Known rows, with every step that occurs:
G, S, N: [ 0.09  0.73  0.74  0.22 -1.26  0.99 -0.55  3.06 -0.11  4.27  0.79 -1.42
 -0.43  1.55  0.36 -0.06 -0.28 -0.59 -1.00]
L, W, S, N: [-0.61  2.81 -0.59 -0.46 -4.54  0.55 -0.21  1.05  0.05  3.99  1.78 -0.79
  0.25 -0.84 -0.76  0.41 -1.83 -0.75 -2.20]
F, R, N, L, W, S: [-1.30  2.68 -0.12 -0.54 -4.74  0.67  0.95 -2.35 -0.30 -0.42  0.05 -0.71
  1.77 -1.27 -0.18 -0.11 -1.64 -0.53 -0.92]
G, R, N: [ 0.97 -0.85  0.69  1.41 -1.31  0.23 -0.63  2.27  0.30 -3.25  1.05 -1.02
  0.51 -0.80 -1.63 -0.30  1.93  0.15  0.32]
W, S, N, L, G: [-0.94  1.35 -2.09 -0.03 -3.16  0.48  1.80  2.21 -1.57  1.85  0.78 -0.47
 -1.48  0.48  1.23  2.20  2.06 -2.88 -1.14]
F, R, W, S, N, L: [-0.95  0.97 -0.78 -0.40 -5.31  0.63  2.31  1.09 -1.46  4.12  0.61 -1.33
 -0.04  1.27  0.20 -0.14 -2.81 -1.18 -0.36]
F, R, N, L, G, S: [-0.37 -0.38  0.75  0.69 -0.19  1.22  0.70  1.55 -0.43 -0.32 -1.74 -1.24
  0.01  2.23  1.97  0.81  2.48 -1.76  0.44]
W, S, N: [-0.29  1.73 -0.37 -0.77 -4.85  0.25 -0.71  2.01 -0.69  3.90  2.43 -0.66
 -0.38  0.27 -0.47  0.62 -0.81 -0.94 -2.27]
L, N, R: [ 0.72 -1.33 -0.14  1.72 -1.86  0.65  3.60 -1.48  1.20  1.78  0.99  0.78
 -1.19 -0.19 -1.57  0.68  1.37 -0.08 -2.01]
R, W, S, N, L, G: [-1.11  0.81 -1.95  0.02 -4.08  0.73  1.64  2.11 -1.24  2.46  0.46 -0.48
 -1.30  0.72  1.08  2.22  0.84 -3.14 -0.92]
W, S, N, L, G, R: [ 0.34  0.33 -0.38  0.30 -1.78 -0.25  2.85  3.70 -0.34  2.65  0.75  0.32
 -0.47 -0.55 -0.27  1.07  3.96 -1.92 -2.08]
N, R: [ 0.97 -1.80  0.69  0.43 -0.63  0.53  3.56 -1.07  1.14  2.53  0.38  1.17
  0.37  0.04 -0.51 -0.11  0.16  0.33 -2.02]
G, S, N, R: [ 1.05 -1.33  1.19  0.57 -1.62  1.25  3.19  1.03  1.09  5.49  0.95  0.16
  0.06  1.11 -0.28 -0.17  0.03 -0.07 -2.70]
G, R, W, S, N, L: [-0.94  1.31 -0.47 -0.41 -4.93  0.91  2.68  1.90 -1.58  4.44  1.39 -1.23
 -0.12  0.66 -0.07 -0.32 -1.23 -1.35 -1.27]
F, R, W, S: [-0.57 -0.53  0.73 -1.08 -6.18  0.11 -0.88 -1.59  0.78  1.76 -0.33  0.36
  1.37  0.82 -0.20  0.38 -3.01 -1.05 -0.94]
L, W, S: [-1.26  2.95  0.16 -0.99 -3.56  0.59 -0.01 -2.38  0.35  0.61  0.49  0.12
  1.58 -1.78 -0.17  0.13 -0.85 -0.56 -2.03]
F, R, W, S, N, L, G: [-0.70  0.26 -1.92  0.17 -4.25  0.27  1.79  1.99 -0.75  2.57 -0.27 -0.38
 -1.05  1.04  0.92  2.25  0.03 -2.89 -0.37]
W, S, N, R, F: [-0.77 -2.11  1.78  0.34 -3.66  1.09  2.16  0.51 -1.69  3.43  0.68 -0.04
  0.23  0.72 -1.03  0.17  0.29 -0.47 -3.00]
G, S, N, L: [-0.90  1.37 -0.13 -0.02 -1.73  1.30  2.45  2.08 -1.88  3.70  0.50 -1.89
 -0.48  1.63  1.08 -0.63 -0.45 -0.91 -0.31]
N, L: [-0.97  0.85 -0.63 -0.14 -0.81  0.64  2.82 -0.08 -1.81  0.67 -0.05 -0.83
 -0.20  0.50  0.84 -0.56 -0.32 -0.50  0.39]

Rows:
[-0.95  0.27  0.50 -0.93 -6.03  0.68  0.76  0.03 -0.05  2.39  0.70  0.37
  0.80  0.13  0.00  0.68  0.13 -2.16 -2.18]	N, L, G, R, W, S
[ 0.54  0.21  0.28  0.10 -3.92  0.91  3.42 -0.35  1.17  5.30  1.70  0.63
  0.56 -0.56 -1.01  0.17 -1.10 -0.17 -3.52]	L, W, S, N, R
[-0.60 -2.64  2.32  0.84 -1.92  1.48  2.31  1.07 -1.40  3.54 -0.12 -0.33
  0.22  1.42 -0.60 -0.18  0.57 -0.27 -2.39]	G, S, N, R, F
[-0.64 -0.55  1.02 -1.08 -6.24  1.02  0.64 -2.01  0.72  2.89  0.99  0.73
  1.18  0.39 -0.27  0.27 -1.73 -1.25 -2.70]	N, R, W, S
[-1.22  2.61 -0.85  1.04 -1.04  1.33  2.24 -1.65 -0.07 -1.43 -0.76 -1.59
  1.22 -2.03 -0.38 -0.71 -2.22  0.03  0.99]	R, N, L, W
[-0.50 -2.62  1.64  0.85 -2.37  1.03  2.51  0.97 -1.45  3.25  0.22 -0.09
  0.03  0.77 -1.05 -0.01 -0.03 -0.18 -2.22]	S, N, R, F
[-0.81 -2.65  1.43  1.60 -2.07  1.06  2.58 -0.72 -1.33  0.98 -0.10  0.11
 -0.63  0.48 -1.50  0.48  1.50 -0.27 -1.86]	L, N, R, F
[-0.82  0.29  0.73  0.12  0.62  1.49  1.09  1.39 -0.75  1.01 -1.30 -0.85
 -0.27  1.94  2.38  0.78  3.14 -2.02 -0.42]	N, L, G, S
[-1.71  3.33 -0.14 -1.08 -3.94  0.95  1.40 -2.46 -0.53  0.89  0.47 -0.27
  1.50 -1.52  0.23 -0.17 -0.92 -0.79 -1.88]	N, L, W, S
[ 0.99 -0.84  0.04  0.73  0.66 -0.64  1.76  3.17  0.83  0.95 -0.19  0.93
 -0.27 -0.85 -0.54  1.08  4.25 -1.23 -1.32]	L, G, R
[-0.76 -0.26  0.63 -0.42 -6.86  1.12  0.67 -2.29  0.75  2.52  1.28  0.56
  0.42  0.27 -0.77  0.71 -1.10 -1.43 -2.68]	L, N, R, W, S
[-0.29 -0.18 -0.65  0.89 -2.33  0.35  1.82  0.29 -1.44 -2.05 -0.49 -1.77
  0.26  0.82  0.02 -0.47 -1.23 -0.13  1.98]	F, R, N, L
[ 0.03 -1.56 -0.05  0.80 -3.37  0.70  1.68  2.56  1.05  3.89 -0.44 -0.06
 -0.08  0.44 -0.67  0.69 -1.27 -1.93 -0.31]	S, N, L, G, R, W
[ 0.98 -1.32  0.68  0.72 -1.65  1.16  3.24  1.55  1.13  5.31  0.84  0.34
 -0.32  1.12  0.05  0.61  0.96 -0.81 -2.83]	L, G, S, N, R
[-0.64 -2.95  1.96  0.70 -1.29  1.02  2.55 -0.43 -1.36  1.46 -0.50  0.33
  0.43  0.60 -0.82 -0.14  0.66  0.01 -1.88]	N, R, F
[-0.37 -0.09  1.08  0.20  0.89  1.16 -0.31  1.43  0.11  0.66 -1.27 -0.42
 -0.21  1.71  1.96  1.07  3.36 -1.79 -0.69]	L, G, S
[ 0.00  0.67 -0.01  0.41 -1.44  0.93 -0.47  3.75 -0.11  4.00  0.57 -1.16
 -0.95  1.57  0.81  1.09  1.00 -1.60 -1.17]	L, G, S, N
[-0.17  0.73 -0.36 -0.36 -6.06  0.44 -0.37  2.99  0.21  5.04  1.94 -0.33
 -0.34  0.34 -0.74  1.18 -0.84 -1.94 -2.43]	L, G, R, W, S, N
[-0.64 -2.65  1.80  0.95 -2.03  1.45  2.35  1.51 -1.42  3.41 -0.26 -0.16
 -0.16  1.39 -0.34  0.65  1.43 -0.99 -2.49]	L, G, S, N, R, F
[ 0.25 -2.50  0.71  0.73 -4.15  1.69  1.83  0.68  1.98  5.37 -0.29  0.15
  0.15  1.55 -0.22  0.71 -2.84 -1.56 -1.32]	L, G, S, N, R, W
[-0.93 -1.99  1.28  0.94 -0.57  0.40  2.29  2.52 -2.24  0.63 -0.93 -0.09
 -0.10  0.18 -0.50  0.52  3.35 -1.25 -1.24]	N, L, G, R, F
[-0.11  0.77  0.11 -0.50 -6.04  0.52 -0.46  2.51  0.24  5.18  2.04 -0.52
  0.03  0.32 -0.99  0.43 -1.75 -1.25 -2.30]	G, R, W, S, N
[-1.29  2.99  0.20 -0.54 -4.38  0.92  1.39 -1.50 -0.42 -0.13  0.83 -0.57
  1.72 -1.89 -0.44 -0.37 -0.06 -0.77 -1.86]	G, R, N, L, W, S
[-0.80  0.64 -0.69  0.66 -2.08  1.06  1.58  0.39 -2.06 -2.20  0.66 -1.91
 -0.10  0.39  0.25 -0.52 -0.10 -0.49  1.18]	R, N, L
[-1.20  3.12 -1.14  0.62 -0.99  1.13  2.96 -0.66  0.09  2.39 -0.57 -1.33
  0.74 -1.78 -0.27 -0.58 -2.96 -0.14  0.09]	S, N, L, W
[ 0.97 -1.56  0.03  1.42 -2.06 -0.37 -1.45  0.57  0.54 -4.00 -0.61 -1.16
  0.65  0.47 -1.11  0.11 -1.41  0.52  2.20]	F, R, N
